Each row comes from the steps of one path. Every step used is in the known rows, and no mark comes twice. Write the path behind each row, first mark first.
Known rows
folo, tusa: [ 27.9  13.9 -19.0 -18.0   2.2 -15.5  -9.8  -9.8 -13.6  -4.1   8.0  20.2
  -9.6   7.1  -1.7   6.1  32.4 -37.7  36.6  11.7]
folo, tusa, bufo, nupa: [-13.5  41.4  -3.1 -19.7  -4.9  -9.5 -42.2  -6.2  16.7  20.7  -6.1  13.7
 -19.6  14.6 -34.3  36.1   7.6 -28.0  45.9   6.3]
kena, kadafa, bufo, nupa, folo: [  4.4   1.4 -16.9 -38.3 -46.9 -29.3  17.8   9.5 -76.3  30.8  70.6 -14.4
 -22.4 -23.2 -17.6 -77.7   9.3 -35.7  25.4 -17.7]
zoto, bufo, nupa: [ 15.5  44.2 -29.6  -5.4  -6.7  -5.8  -3.6  11.3 -29.4   3.2  -1.5  28.2
 -27.4   8.6   0.7  35.3  28.7 -17.6  43.6 -14.2]
kena, kadafa, bufo, tusa, folo, nupa: [ -9.7  19.3  11.9 -25.7 -22.5  -7.9  -9.5 -17.8  -8.5  44.1  58.1  -7.2
  -8.0 -10.0 -24.7 -39.5  15.4 -21.5  57.4 -61.7]
kadafa, bufo, tusa, folo: [ 23.8  21.8  -8.8 -14.0  -0.1 -13.4 -36.7 -18.7 -17.5  39.0  14.0   6.7
 -12.4  -8.2 -29.1  -9.0  23.2 -14.4  51.5 -35.9]
nupa, folo: [ 36.7   5.8 -20.8 -28.1 -17.6 -28.1  10.5  13.9 -61.3   8.4  13.4  11.2
  -7.7  -9.9  -3.3  -3.8  16.6 -47.4  21.5 -19.2]
bufo, nupa: [ 17.3  14.7 -18.8 -20.4 -11.4 -12.0  -0.9  -4.8 -47.7   5.1  15.5  18.5
 -16.1   0.5  -4.8   5.0   8.9 -25.6  41.4  -7.0]
folo, nupa: [  9.9  18.1  -4.4 -21.3 -13.7 -11.2  14.1 -11.6 -42.1  -1.8  12.7  20.2
  -3.2   7.6  -2.2   7.5  19.7 -37.9  39.8 -34.3]
folo, kadafa: [ 52.7   8.3 -37.8 -27.9 -22.6  -9.9  27.8  16.0 -38.6  -2.0  15.1  23.9
 -10.1  10.6  -3.2   5.4  -5.8 -36.2  37.7  -3.0]
nupa, bufo, tusa, folo, zoto, daburi: [ 10.7  18.3 -11.1   4.4  18.4 -22.5 -39.3 -47.2 -11.9  23.0 -15.8  33.4
   7.7 -14.1  -4.7  52.7  21.6 -33.4  50.3 -16.8]
tusa, bufo, nupa, folo, zoto: [ -5.5  25.4   3.0 -33.8 -23.2 -17.4 -19.4 -22.0 -37.7  27.8 -17.5   2.1
 -15.6 -14.2 -34.7  39.0  11.5 -31.5  25.6 -11.1]
tusa, folo: [ 37.2  31.3  -2.8 -34.1 -18.4  -7.9 -11.7  -9.0 -34.2  25.1  11.7  12.2
  -9.3   1.8 -15.5  11.7  28.5 -26.3  53.4 -16.3]
nupa, bufo, tusa, daburi: [ 16.9  15.9 -16.5  12.0  29.6 -28.8 -53.7  12.1 -29.2  24.3   6.0  21.0
   3.1   8.9  -0.2  23.3 -13.0 -44.8  23.8 -10.8]
kena, kadafa, bufo, tusa, folo, zoto: [ 19.3  15.7  -1.3 -28.3 -18.7  -3.8 -21.9 -51.7 -38.3  43.9  49.1 -14.2
 -13.7 -22.5 -28.1 -36.3  44.4  -8.4  52.1 -17.3]
zoto, bufo: [ 37.0  51.8 -35.8  -6.5  -0.7  -6.7  -4.1  12.0 -46.7  -2.6   2.0  30.2
 -24.4   9.6   1.1  24.6  50.2 -23.2  37.5  -9.8]
nupa, folo, zoto: [ 34.7  -3.0 -14.6 -31.3 -19.2 -24.2  14.0 -26.6 -67.6   2.8  -2.2   6.7
  -5.9 -21.3  -2.8   9.5  35.1 -41.6  15.6  -7.7]
nupa, folo, kadafa: [ 48.7  -7.4 -35.7 -35.2 -33.4 -23.9  37.3  33.9 -34.7   4.1   9.6  15.6
  -3.6  -3.7  -2.5   5.1 -21.2 -52.9  20.3 -19.8]
bufo, tusa, daburi: [ 44.5  15.8 -10.5  10.9  29.3  -9.8 -47.9  12.7 -11.3  15.9  13.5  30.0
   3.9   5.7   2.8  25.7   7.6 -27.5  37.2  -6.4]
kadafa, bufo, tusa: [ 27.4  14.1 -30.1  -2.1   8.9 -19.1 -22.4 -12.0 -44.1  16.8  21.4  12.9
 -15.3  -2.5 -17.1 -23.8  22.9 -21.9  42.0 -25.1]

Write each row's path
[ 10.3  12.4 -37.8   0.7  18.3 -35.2 -26.4  -2.4 -45.5   9.7  -0.5  11.4
  -9.9   3.5  -0.8  13.2 -10.0 -43.9  26.5 -24.2]	nupa, bufo, tusa
[ 38.8  -5.8 -34.8 -38.4 -40.6 -26.5  35.1  24.2 -51.6  14.8  23.2   8.2
 -12.5  -8.8 -19.6 -31.7  -8.4 -44.3  18.1 -22.2]	nupa, folo, kadafa, bufo
[  5.1  25.2   2.8   2.2   4.9 -16.7 -32.9  39.3  40.9  13.2 -14.8  31.2
  -7.2   0.1   5.0  56.1  10.1 -39.0  21.8  -2.4]	zoto, bufo, nupa, folo, tusa, daburi
[ 30.9  19.3  -8.9 -11.8   5.3  -8.4 -33.0  -6.4  -1.1  28.8   1.8  16.5
  -7.2  -0.8 -11.3  31.3  12.9 -23.4  53.6 -34.7]	bufo, tusa, folo
[ 18.2   6.4 -29.6 -13.3  -7.5 -23.4 -14.7  12.4   6.7  29.7 -10.6   9.2
  -4.0   6.2 -12.3  39.8 -44.4 -40.9  38.3 -40.3]	nupa, bufo, tusa, folo, kadafa
[  6.4  30.8  -3.8 -28.2  -8.6 -23.2 -30.9  13.8   3.7  26.0  -9.2   6.6
 -12.0   3.5 -32.6  23.2  13.4 -49.4  25.2  -4.9]	nupa, folo, tusa, bufo
[  6.1  25.7  18.5 -35.0 -24.9  -7.4   1.8 -14.3 -12.9  20.1   4.0  16.1
  -0.5   5.1 -13.6  23.7  19.9 -32.9  51.6 -49.6]	tusa, folo, nupa
[  7.7  17.1 -20.7 -31.6 -35.5 -12.9   6.7  -9.5 -78.3  25.4  75.9  -5.3
 -26.8  -7.1 -20.1 -76.9  24.5 -18.9  41.5  -3.1]	kena, kadafa, bufo, nupa
[  8.0  46.7   1.4 -18.0 -18.1   7.2 -15.5 -32.5  -9.5  19.7 -25.1  18.5
 -21.1  -6.4 -12.2  65.0  49.4  -3.8  49.7 -16.4]	tusa, folo, zoto, bufo, nupa
[ 43.9   7.5 -23.5 -15.6 -10.0  -4.0  -6.8  13.3  26.5  21.9  -1.9  20.1
  -5.7   4.2  -8.7  41.2 -24.6 -25.6  53.2 -37.2]	bufo, tusa, folo, kadafa
[ 26.2  21.6 -27.6   5.2  10.0 -15.3 -10.5  -7.1 -13.1   2.3 -29.2  16.0
 -12.1 -20.9   8.5  58.8  38.9 -25.0  18.1 -33.9]	nupa, folo, zoto, bufo, tusa
[  0.3  29.8   0.7 -15.9 -13.4 -12.8 -22.6 -21.8 -24.3  22.0 -11.3  35.0
  -4.4 -17.3 -27.1  48.5  19.9 -30.6  37.7  -0.9]	tusa, bufo, nupa, folo, zoto, daburi
[ 33.2  23.9  -6.3  14.5  23.2 -12.7 -38.2   9.0   3.2  14.4 -25.5  26.1
   0.4 -14.9   8.1  68.5  33.5 -25.5  20.2 -17.8]	nupa, folo, zoto, bufo, tusa, daburi
[-22.0   7.6 -13.3   2.6   9.3 -32.6 -13.8  -9.9 -22.3   6.0  -4.9  13.2
  -0.1   8.7   1.7  27.5 -19.4 -50.9  25.6 -58.3]	folo, nupa, bufo, tusa
[ 19.2   4.0 -32.9 -27.1 -32.9 -12.6  22.2   4.1 -39.3   9.7  25.0  16.6
 -20.1   4.0 -21.9 -23.7 -18.0 -25.5  41.0 -11.2]	folo, kadafa, bufo, nupa
[  4.6  -0.4 -14.1 -26.9 -29.3 -29.7   5.3   4.0 -60.7  22.2  20.6   4.7
 -17.6 -17.3 -21.6 -33.1   4.3 -35.9  22.7 -23.8]	kadafa, bufo, nupa, folo
[ 16.5  10.9 -12.0 -38.5 -45.2  -6.6   9.4   1.9 -11.3  33.4  17.7  12.6
 -17.5   1.3 -34.5  -7.6 -17.6 -17.3  52.3 -24.4]	tusa, folo, kadafa, bufo, nupa
[ 12.9  -2.9 -15.2 -24.6 -21.3 -28.0   8.7  12.8 -43.3  11.2   8.2  10.1
 -11.1 -13.7  -4.3   4.6  -5.2 -41.4  23.6 -22.3]	bufo, nupa, folo
[-10.1  -5.2  -9.5 -34.2 -36.3 -29.0   5.8   3.7 -24.2  26.2  59.4 -13.5
 -19.6 -20.1 -15.5 -66.0  10.6 -40.2  22.0  -5.0]	kena, kadafa, bufo, nupa, folo, tusa
[ -1.0  17.2  14.0 -12.1  -2.0  -7.2 -17.4 -14.8  22.9  24.2  -5.6  18.3
   3.0   3.3 -10.4  42.2   1.8 -28.6  53.3 -67.6]	bufo, tusa, folo, nupa
[  3.3  14.1  -5.5 -14.3   5.1 -22.1 -36.4 -47.3 -27.1  31.3 -22.6   2.7
  -2.4  -9.8 -13.5  42.9  12.7 -30.2  33.6 -27.5]	nupa, bufo, tusa, folo, zoto
[  8.5  -4.2  11.2 -10.4  -1.6 -23.6 -28.2  25.1  22.4  18.5   2.1  21.0
   5.5  -3.8  -0.4  26.2  -7.9 -46.0  19.8   5.7]	bufo, nupa, folo, tusa, daburi
[  4.1  18.8 -15.1  -8.8   6.0 -27.4 -41.4  -7.1 -19.2  35.3  -7.4   5.5
  -6.3   1.8 -12.0  29.8  -7.9 -37.8  39.0 -38.1]	nupa, bufo, tusa, folo
[ 32.1  52.3  -5.5 -24.2 -10.8   5.3 -14.2 -32.2 -25.0  17.2 -20.6  19.2
 -18.0  -5.7 -11.8  55.1  68.3  -9.7  49.1 -11.8]	tusa, folo, zoto, bufo
[  8.5  -1.5  -9.5 -11.9 -19.5 -23.6   5.2 -35.2 -56.5  12.2  13.6  32.4
  -3.5 -31.4 -14.6  -9.0  33.3 -28.3  32.5  -3.3]	kadafa, bufo, nupa, folo, zoto, daburi
[-22.6  24.4  14.2 -33.5 -24.4 -26.2  -5.6 -14.9 -31.7  26.6  -3.3   6.0
   0.7   7.8 -17.3  21.2  -2.0 -49.9  34.9 -52.0]	tusa, folo, nupa, bufo
